Known rows, with every step that occurs:
gokap-zudogi: [  5.3  17.7 -23.1  11.4   1.5  -7.5  -2.8  10.4 -20.6  -9.5   0.6 -23.6
  29.3  -7.4 -25.0   0.7 -22.8   6.8 -24.1  38.8  -8.9  14.3  35.1   5.8
 -21.2 -16.6  57.5   0.4   8.6 -22.6 -16.2 -44.7 -35.9]
zaze-nibadiv-metav-zudogi-levo: [ 26.2  19.5 -12.0  62.5   7.9  -8.2   8.9 -21.7 -28.5 -19.5   3.9  -3.1
  22.9 -23.4  -7.8  -6.9  25.3  22.9  31.8  13.1   2.2   5.1  45.2  -1.2
   1.4 -18.3  37.4   1.5  24.8 -21.2  -8.8 -53.5 -17.5]
leno-zudogi-levo-ruros-zaze-nibadiv: [-48.7  41.4  -8.2   1.3  -8.4   0.7  23.7   2.6 -25.3 -26.4 -13.2  -8.2
  21.9 -21.3  -2.8 -13.0  13.8  10.6   6.6  -5.0 -16.6  -6.6  30.4  -7.3
 -40.4 -17.7   5.8   4.1  43.3  -7.6  -3.3  -5.5 -17.8]
metav-zudogi-levo-ruros-zaze-nibadiv: [-24.9  34.7  -7.1  40.8  -1.5   2.0  21.2   6.7 -31.4 -26.7  -6.7  -5.2
  17.3 -17.9  -1.9  -0.6   4.2  20.4  27.9  -2.8 -12.8 -11.6  30.5  -8.5
 -28.8 -15.6   7.8  -0.4  32.3  -6.1   0.9 -21.7 -15.9]
zaze-nibadiv-levo-ruros-zudogi: [-26.9  23.7  -7.6  33.2   5.9   4.4  10.8  -9.1 -43.3 -11.2   0.0  -2.1
  26.3  -6.7  -2.5 -17.7 -11.9  -7.8   1.3  27.8 -11.0 -12.2  33.9  16.7
   5.3 -18.0   0.1  -4.1 -16.7  -4.2  -6.0 -23.5 -15.6]
gokap-zudogi-levo: [ 11.7  21.0 -22.7  26.5  -7.2  -8.9   4.6  -3.4 -24.8  -6.6  -4.4 -23.3
  25.2 -20.9 -13.8  -5.9   7.3  -2.7 -21.6  35.2  -1.2  18.4  35.8  -7.6
 -31.2 -22.5  47.8   0.8  20.4 -17.1 -13.5 -43.8 -23.1]
zudogi-ruros: [ 14.4  29.3  -9.3  24.1   9.1  -6.0   5.4   2.3 -28.4 -13.0  -8.5 -33.7
  19.9 -11.3  -3.6  20.2 -16.9  -0.6 -12.6   7.1 -11.5  17.9  34.9 -12.1
 -18.7 -26.0  45.9  -1.0 -10.6 -19.2 -16.3 -23.6 -24.3]
metav-zudogi: [ 35.2  25.9 -15.5  47.4  10.3 -10.0  -1.9  13.8 -19.7 -16.9  10.0 -19.2
  27.1  -3.3 -15.3  13.8 -24.0  27.7   1.0  11.4 -11.8  16.6  38.1   8.0
 -12.8 -18.9  52.0   4.1  15.1 -11.9 -10.6 -51.8 -27.9]
zaze-nibadiv-gokap-zudogi: [ -7.5  11.7 -28.1  47.7   5.4  -3.0  -3.3   3.0 -44.5  -3.2  -7.5  -9.5
  28.6 -15.9 -17.1  -0.7  -1.8  10.8   7.3  25.6  -4.9 -12.0  35.8  14.4
 -21.4 -14.8  56.6  -4.4  27.3 -30.3 -19.6 -42.2 -36.4]
nibadiv-metav-zudogi: [ 43.0  16.4 -14.5  41.2  11.5  -8.1  -5.9  -4.0 -15.8 -17.0  14.3  -9.1
  24.4  -7.6 -22.9   7.5  -7.5  37.2  14.0   6.9  -8.0  12.8  45.9   4.5
  11.1 -16.9  47.5   1.2 -11.5 -20.0  -8.7 -58.0 -31.3]
gokap-zudogi-levo-ruros-nibadiv: [-26.1  23.7  -5.7  -8.3 -11.8   5.4   6.7   0.0 -19.1 -16.5 -11.3 -17.6
  22.2 -20.7 -36.6 -32.9  12.8 -17.2  -8.3  20.0  -6.0   4.2  32.1  -8.4
 -24.7 -18.4  17.1  -6.5   9.9   2.7  -5.0 -29.1 -15.1]
zaze-nibadiv-levo: [-23.5  25.7 -15.7  47.7  16.0   2.6   3.6 -17.2 -50.3  -5.6  -6.8 -11.6
  25.2 -19.9  -6.2  -6.4 -14.3  -8.7  16.9  23.1   5.0  -4.7  43.1   7.5
  -1.9 -14.4  34.9  -4.6  51.6 -26.3  -9.4 -29.3 -27.7]
levo-ruros-zaze-nibadiv: [-41.1  38.7  -9.6   7.3   6.1   6.8  18.2   5.8 -28.5 -22.8 -11.3 -10.9
  21.7 -12.9  -5.9  -0.2 -10.5  16.6  14.3   1.4 -20.2 -19.4  27.0  -3.8
 -29.4 -11.1  11.8   0.1  17.9  -9.6  -4.9  -9.0 -31.2]
levo-ruros-nibadiv-gokap-zudogi: [-20.3  12.5 -17.2   4.5  -6.7   6.1  -9.5  10.9 -32.0  -7.2  -9.5 -13.0
  24.3 -14.7 -40.6 -18.2  -2.4  -0.5  -2.7   9.5 -12.6  -4.8  34.6   5.3
 -20.5 -17.1  32.6  -9.8  -1.6  -7.3 -11.9 -36.5 -29.3]
zudogi-levo: [ 21.6  38.1 -17.6  32.2   3.9  -8.1  10.5 -14.2 -27.8  -5.5  -5.6 -24.0
  23.8 -22.2  -3.3  -2.9   8.2   3.3  -9.4  15.4 -10.3  15.9  34.0 -10.6
 -31.7 -25.1  36.9   4.9  20.9  -9.0 -12.6 -31.6 -22.5]
metav-zudogi-levo: [ 38.6  31.5 -14.9  56.6   2.2 -12.3   6.4  -0.7 -26.3 -13.0   4.9 -19.6
  22.5 -16.6  -4.4   1.9   0.2  19.0   4.1  10.5  -5.6  18.7  38.0  -4.7
 -22.7 -24.2  41.4   3.9  30.8  -7.3  -8.1 -49.3 -15.8]
ruros-zaze-nibadiv-metav: [-25.4  30.7 -11.5  17.2  25.3   6.3  11.3 -24.6 -23.9 -15.8  -4.9  -4.4
  21.2 -18.2 -17.4  -0.6  16.1  23.9  19.8  -1.9  -8.4 -16.4  37.0   2.8
  -6.1 -10.8  30.8   2.0  -1.5 -27.6 -10.4 -25.2 -40.3]
zudogi-levo-ruros-nibadiv-metav: [-10.2  25.1  -2.1 -11.0  -1.1   8.9   6.0 -26.8 -15.7 -15.2  -7.3  -6.5
  18.5 -25.7 -36.1 -34.4  30.5   0.0   9.5   1.2  -5.8   1.6  40.2 -12.5
   0.6 -17.8   9.8  -4.1 -25.5  -1.5  -5.0 -29.7 -20.5]
gokap-zudogi-ruros-levo: [-15.6  33.7 -15.2   1.5   4.4  -1.1  -0.1   3.2 -28.9 -13.8 -14.0 -31.2
  18.0  -5.3 -11.2  -1.1  18.5 -22.8 -35.3  37.5  -5.2  20.8  34.4 -18.2
 -18.8 -28.3  42.8  -3.6  19.6 -28.5  -3.9 -32.3 -21.3]

Rows:
[-46.9  30.2 -12.6  14.9  -9.4   4.1  19.5   3.9 -31.3 -21.5 -14.4  -8.7
  19.5 -21.9  -7.7  -8.3   8.2   3.1   9.3  16.9  -8.9 -14.6  28.4 -11.4
 -33.3 -13.5   9.5  -3.2  26.6 -12.6  -3.9 -15.9 -22.0] | gokap-zudogi-levo-ruros-zaze-nibadiv
[-21.6  31.4  -4.2  52.5  18.2  -0.2  14.9   9.5 -35.1 -25.3  -7.3 -17.4
  16.9 -10.1  -3.5  22.2  -3.7  16.2  24.5  -8.9  -9.5  -6.9  32.8  -0.7
 -24.4 -17.3  36.5  -0.9  28.9 -25.0  -8.1 -20.4 -21.3] | metav-zudogi-ruros-zaze-nibadiv
[-25.5  26.7  -6.8  17.4  19.9   6.1  12.9 -21.0 -30.2 -19.8  -9.3 -10.5
  16.3 -20.9 -11.0   8.9  16.0  15.0  25.7  -8.7  -6.6 -12.4  38.8  -8.1
  -4.2 -15.5  28.8  -2.0 -10.4 -32.1  -9.7 -17.4 -32.9] | zudogi-ruros-zaze-nibadiv-metav
[-50.9  31.9  -8.5  41.4  17.5   6.6   8.6 -12.1 -55.1 -10.2 -15.0 -15.5
  13.9 -22.9   1.4   7.7  -6.8 -10.1  21.9   0.7   0.7  -9.1  38.8  -8.9
 -13.9 -18.8  22.6  -7.2  37.7 -30.0  -2.9  -8.8 -23.9] | zudogi-ruros-zaze-nibadiv-levo
[  5.1  19.3 -16.9   5.1 -28.7  -5.7   6.1  11.6 -22.9 -15.6  -5.5 -17.7
  23.1 -20.4 -11.7 -14.4  -5.4  -0.1 -17.2  33.4 -11.0  12.3  33.7 -19.0
 -21.1 -20.8  18.7  -4.4  -1.4  -1.2  -6.0 -34.5 -17.0] | gokap-zudogi-levo-ruros
[-39.1  14.1  -4.3  18.9   8.8   7.3  -7.4  -6.8 -43.8  -7.5 -12.8 -22.2
  17.8 -20.3 -32.8 -17.7  -4.5 -34.7   0.0  19.5   8.9  12.7  43.8  -2.2
  -2.8 -21.2  40.0 -13.6  24.1 -23.6  -6.4 -29.1 -17.1] | gokap-zudogi-ruros-nibadiv-levo
[  4.4  34.7 -12.2 -11.4 -26.4  -9.6  10.0   7.3 -16.9 -20.6  -3.6 -19.1
  24.3 -19.7  -5.5 -17.8   4.4   9.1 -18.6   9.5 -17.8  20.8  35.9 -15.1
 -29.8 -25.6  12.7   3.7   9.5   1.4  -6.1 -23.5 -12.5] | leno-zudogi-levo-ruros
[-18.6  13.4  -6.4 -13.8 -11.0   7.9   1.3 -17.2 -15.4 -16.2  -6.2  -6.4
  20.8 -25.5 -45.5 -38.4  32.2  -5.2   1.4  17.2   0.5   2.5  41.4 -10.9
   2.7 -16.0  16.1  -7.5 -24.3  -7.6  -4.9 -38.6 -21.0] | gokap-zudogi-levo-ruros-nibadiv-metav
[-37.9  37.4  -6.6  29.3  21.0   3.7  18.8  -3.2 -36.3 -20.4 -15.6 -20.6
  16.9 -14.8  -0.1  19.2   1.7   4.0  12.2  -6.2 -12.3 -10.7  29.5  -5.1
 -31.0 -18.1  34.0  -0.8  19.1 -24.2 -10.7  -6.8 -28.4] | zudogi-ruros-zaze-nibadiv
[ -0.2  33.3  -7.3  13.9  -9.7   0.4   8.4   1.9 -16.5 -22.1   0.8  -5.6
  12.4 -20.5 -10.5  -3.7  12.6  30.1  14.0 -15.4 -15.3   2.6  36.8 -25.3
 -14.5 -19.5  -1.6  -0.9 -17.8  -2.5   6.9 -29.7 -20.5] | nibadiv-metav-zudogi-levo-ruros-zaze
[ 39.2  11.9  -6.7  42.8   5.9  -8.6  -3.8  -0.2 -23.6 -22.4   5.7 -19.0
  17.3 -10.5 -13.4  20.8  -0.6  22.2  13.3  -0.2  -5.5  20.0  47.0 -10.5
  12.6 -23.9  45.7  -3.5 -26.9 -23.2  -9.5 -49.1 -20.2] | nibadiv-metav-zudogi-ruros
[-31.6  13.4 -11.5  14.0  12.2   3.4   7.8 -12.2 -28.8 -20.2  -9.9  -8.2
  17.8 -18.2 -19.3   5.3  17.3  11.6  15.9   9.1   0.2 -10.2  39.2  -5.4
  -4.6 -13.4  36.4  -5.7 -10.2 -37.8 -10.1 -27.7 -32.4] | gokap-zudogi-ruros-zaze-nibadiv-metav
[-31.7  17.6 -11.6   8.8  -8.4   5.9  13.5 -15.3 -25.3 -20.1 -10.5   1.2
  18.4 -26.9 -16.5 -16.0  28.6  13.8  17.0  16.0  -2.3 -15.4  37.3 -13.0
  -7.1 -12.0   7.2  -4.5  -6.6 -20.2  -2.1 -28.2 -26.4] | gokap-zudogi-levo-ruros-zaze-nibadiv-metav
[-13.3  27.9 -13.7  74.7  20.2   1.8   4.4   5.6 -53.2 -12.1  -9.1 -11.0
  15.0 -15.3  -0.1  26.3   5.7  25.1  39.6 -28.2 -11.7 -15.9  34.8  -0.3
 -25.9 -21.5  36.7  -4.5  24.2 -23.9 -10.4 -22.4 -26.1] | metav-zudogi-ruros-zaze-nibadiv-gokap
[-35.9  40.0 -10.4   1.2  -3.1   8.6   2.7   7.3 -34.0 -10.7  -7.7 -15.6
  14.3 -16.5 -10.8  -1.4 -22.1   6.8  -2.9  -3.5 -14.9  -1.0  33.5 -19.2
 -19.4 -17.6  -3.5  -5.4   0.8  -5.1   5.8 -10.4 -29.6] | nibadiv-levo-ruros-zaze
[ -9.3  14.8 -20.5  37.0 -24.3  -1.9   5.7   3.0 -44.8 -11.6 -13.4  -6.4
  22.2 -26.9  -3.9 -15.5  10.2   2.9  10.8  23.8  -7.0  -8.5  35.0 -11.4
 -23.0 -19.1  17.7  -8.4  15.4  -9.0  -9.4 -32.2 -18.1] | zaze-nibadiv-gokap-zudogi-levo-ruros
[ -4.0  30.5  -6.6  33.6  17.9   0.4   4.6 -12.3 -31.8 -23.7  -7.3 -11.4
  15.3  -6.7  -7.2  -1.7  35.8   1.8  15.2  17.1   2.3   7.2  43.9 -12.8
  11.0 -23.9  34.0  -3.4  23.0 -33.9   0.8 -42.2 -15.1] | zaze-nibadiv-metav-zudogi-ruros-levo
[-20.9  26.5 -24.0  51.2   2.8   0.3   7.6  -9.3 -47.1  -4.2 -13.5  -9.4
  19.2 -28.9  -5.9  -3.3  29.7   5.4  11.5   6.6  -4.4 -11.4  31.9  -4.9
 -43.4 -20.5  33.8  -2.4  41.0 -21.9 -11.6 -29.7 -27.3] | ruros-zaze-nibadiv-gokap-zudogi-levo
[ 14.4  36.0 -13.0  39.1  15.1  -7.7  15.5 -21.1 -27.9  -0.9   2.2 -18.5
  26.5 -11.8  -1.9  -9.4  17.6  -3.6 -22.4  17.7 -14.4  11.3  28.4   8.7
 -29.0 -28.0  26.1   8.2 -12.2  -2.9 -15.7 -31.7 -16.2] | ruros-zudogi-levo
[ 10.3  11.2 -20.3  38.2  -2.6  -6.3  -8.4   9.8 -43.8  -5.6 -10.0 -26.1
  19.1 -15.3  -9.8  18.4  -8.8   0.3  -7.5  11.1  -9.2  11.3  37.7  -9.3
 -20.6 -26.7  56.1  -8.6 -12.6 -25.4 -18.3 -35.0 -26.7] | nibadiv-gokap-zudogi-ruros
[-22.7  26.9 -11.8   5.0   6.1  -0.8   3.9  14.1 -26.1 -14.1 -10.2 -29.4
  15.7 -10.8 -14.3  19.4  -9.7   2.4 -18.7   5.3 -14.2   9.6  30.6 -14.5
 -35.6 -22.3  40.7  -3.5  -8.3 -23.3  -8.4 -19.3 -30.3] | gokap-zudogi-ruros-zaze
[-27.4  39.7 -15.5  43.8   0.7   7.1  12.9  -8.6 -50.3  -8.2 -17.2  -5.0
  16.4 -28.6   3.1  -0.6  19.8  16.4  29.3 -18.8 -16.2 -24.2  30.4 -12.4
 -38.7 -19.8   6.0  -3.4  21.6  -9.0  -6.9 -10.8 -25.6] | zudogi-levo-ruros-zaze-nibadiv-gokap
[ -5.5  48.1 -11.4   3.9  16.8  -0.7   4.7  -6.2 -28.5 -11.9 -14.8 -33.0
  16.2  -6.6  -1.4   3.3  17.3 -18.9 -26.7  18.7  -9.4  19.1  34.3 -21.0
 -18.7 -30.3  34.7   0.1  17.1 -23.2  -4.2 -22.8 -20.4] | zudogi-ruros-levo
[ -7.8   7.1 -18.6  50.8   2.4  -3.7  -0.4   6.3 -50.2 -10.5 -14.7 -18.6
  21.6 -17.2  -6.3  15.0  -0.7  -1.7   9.0  17.3  -3.0  -2.7  37.5  -1.8
 -16.9 -21.5  55.0  -9.5   8.1 -32.0 -20.6 -30.8 -25.5] | zaze-nibadiv-gokap-zudogi-ruros
[-27.9  28.7 -19.3  29.6  11.5   2.0  -0.5  -3.2 -49.3  -9.0 -20.3 -19.5
  17.5 -12.8  -4.2  -2.8  34.2 -18.5  -4.7  27.4  -1.8  -0.7  36.7 -10.2
 -18.0 -26.8  43.2  -7.5  37.9 -36.5  -7.3 -30.5 -21.1] | zaze-nibadiv-gokap-zudogi-ruros-levo
[-29.5  32.7   1.9 -11.3  11.9  -1.4   4.2   1.4 -18.6 -21.1  -9.5 -29.4
  23.2 -11.8 -34.1 -13.2  13.0 -11.1 -15.0  -8.9 -11.4  21.1  36.6   6.7
 -27.9 -25.4  47.4   0.8  19.9 -14.3 -14.1 -14.9 -16.5] | leno-zudogi-ruros-nibadiv
[  8.5  40.3  -8.4  28.6  14.0  -4.3   0.9   6.4 -29.4 -18.0  -5.8 -27.9
  16.0  -1.6  -5.8   8.1  13.5  -5.1 -12.2  15.1  -6.4  23.3  37.8 -14.7
 -10.7 -30.9  39.9  -0.9  27.6 -22.4   0.6 -38.2 -13.2] | metav-zudogi-ruros-levo
[  0.7  35.6  -5.3  33.2  12.0  -3.9   5.3  17.5 -25.8 -20.6  -1.4 -27.0
  13.6  -6.7  -9.5  28.9 -11.9  20.9   4.0 -20.1 -15.0  11.8  32.7 -11.8
 -28.1 -24.6  34.7  -0.2  -3.1 -16.5  -3.7 -23.6 -23.0] | metav-zudogi-ruros-zaze
[-29.1  30.6  -8.2  12.9   2.3   7.2  18.2 -24.4 -26.1 -20.7  -9.5   0.6
  16.7 -28.8  -7.6 -13.0  28.7  19.3  25.7  -1.8  -9.8 -17.1  36.9 -17.9
  -8.3 -14.2   1.5  -2.3  -4.3 -14.8  -2.5 -20.3 -26.6] | zudogi-levo-ruros-zaze-nibadiv-metav
[ -5.2  27.1 -14.1  11.3 -14.2   2.9  -2.7   3.8 -37.1 -10.2  -3.9 -15.6
  20.1 -16.8 -10.6  -7.9 -32.2  -2.5  -2.6  18.3  -9.3   6.4  40.9 -14.1
  -0.2 -18.0   8.0  -8.4   2.6  -4.5  -0.9 -27.1 -24.0] | nibadiv-levo-ruros
[-30.8  27.0  -0.3  21.3  17.6   9.1  -1.8 -15.4 -44.6  -6.1 -12.7 -24.6
  15.8 -21.5 -24.9 -11.5  -1.9 -31.3   6.1   0.6   3.6   9.9  43.0  -5.3
  -2.6 -22.9  32.8 -10.5  24.0 -17.5  -6.3 -19.4 -17.2] | zudogi-ruros-nibadiv-levo
[-35.8  17.6 -22.3  24.4  -5.1   5.0   1.5  14.8 -42.5 -10.2 -12.4  -5.9
  21.5 -16.6 -15.9   1.6  -3.2  14.4  12.1   8.7 -14.4 -22.0  31.2   0.8
 -30.0 -13.4  26.3  -7.8   9.9 -18.3  -8.8 -25.3 -35.1] | levo-ruros-zaze-nibadiv-gokap-zudogi
[  2.5  29.2  -9.5  -2.8  -3.0 -13.1   3.1   9.3 -22.0 -18.8  -5.0 -31.5
  23.8  -9.3  -7.9   9.0  -7.6   3.7 -25.3   2.3 -14.3  29.6  38.4  -4.3
 -26.9 -28.7  50.4   3.7   5.5 -20.2 -15.7 -18.3 -19.4] | leno-zudogi-ruros
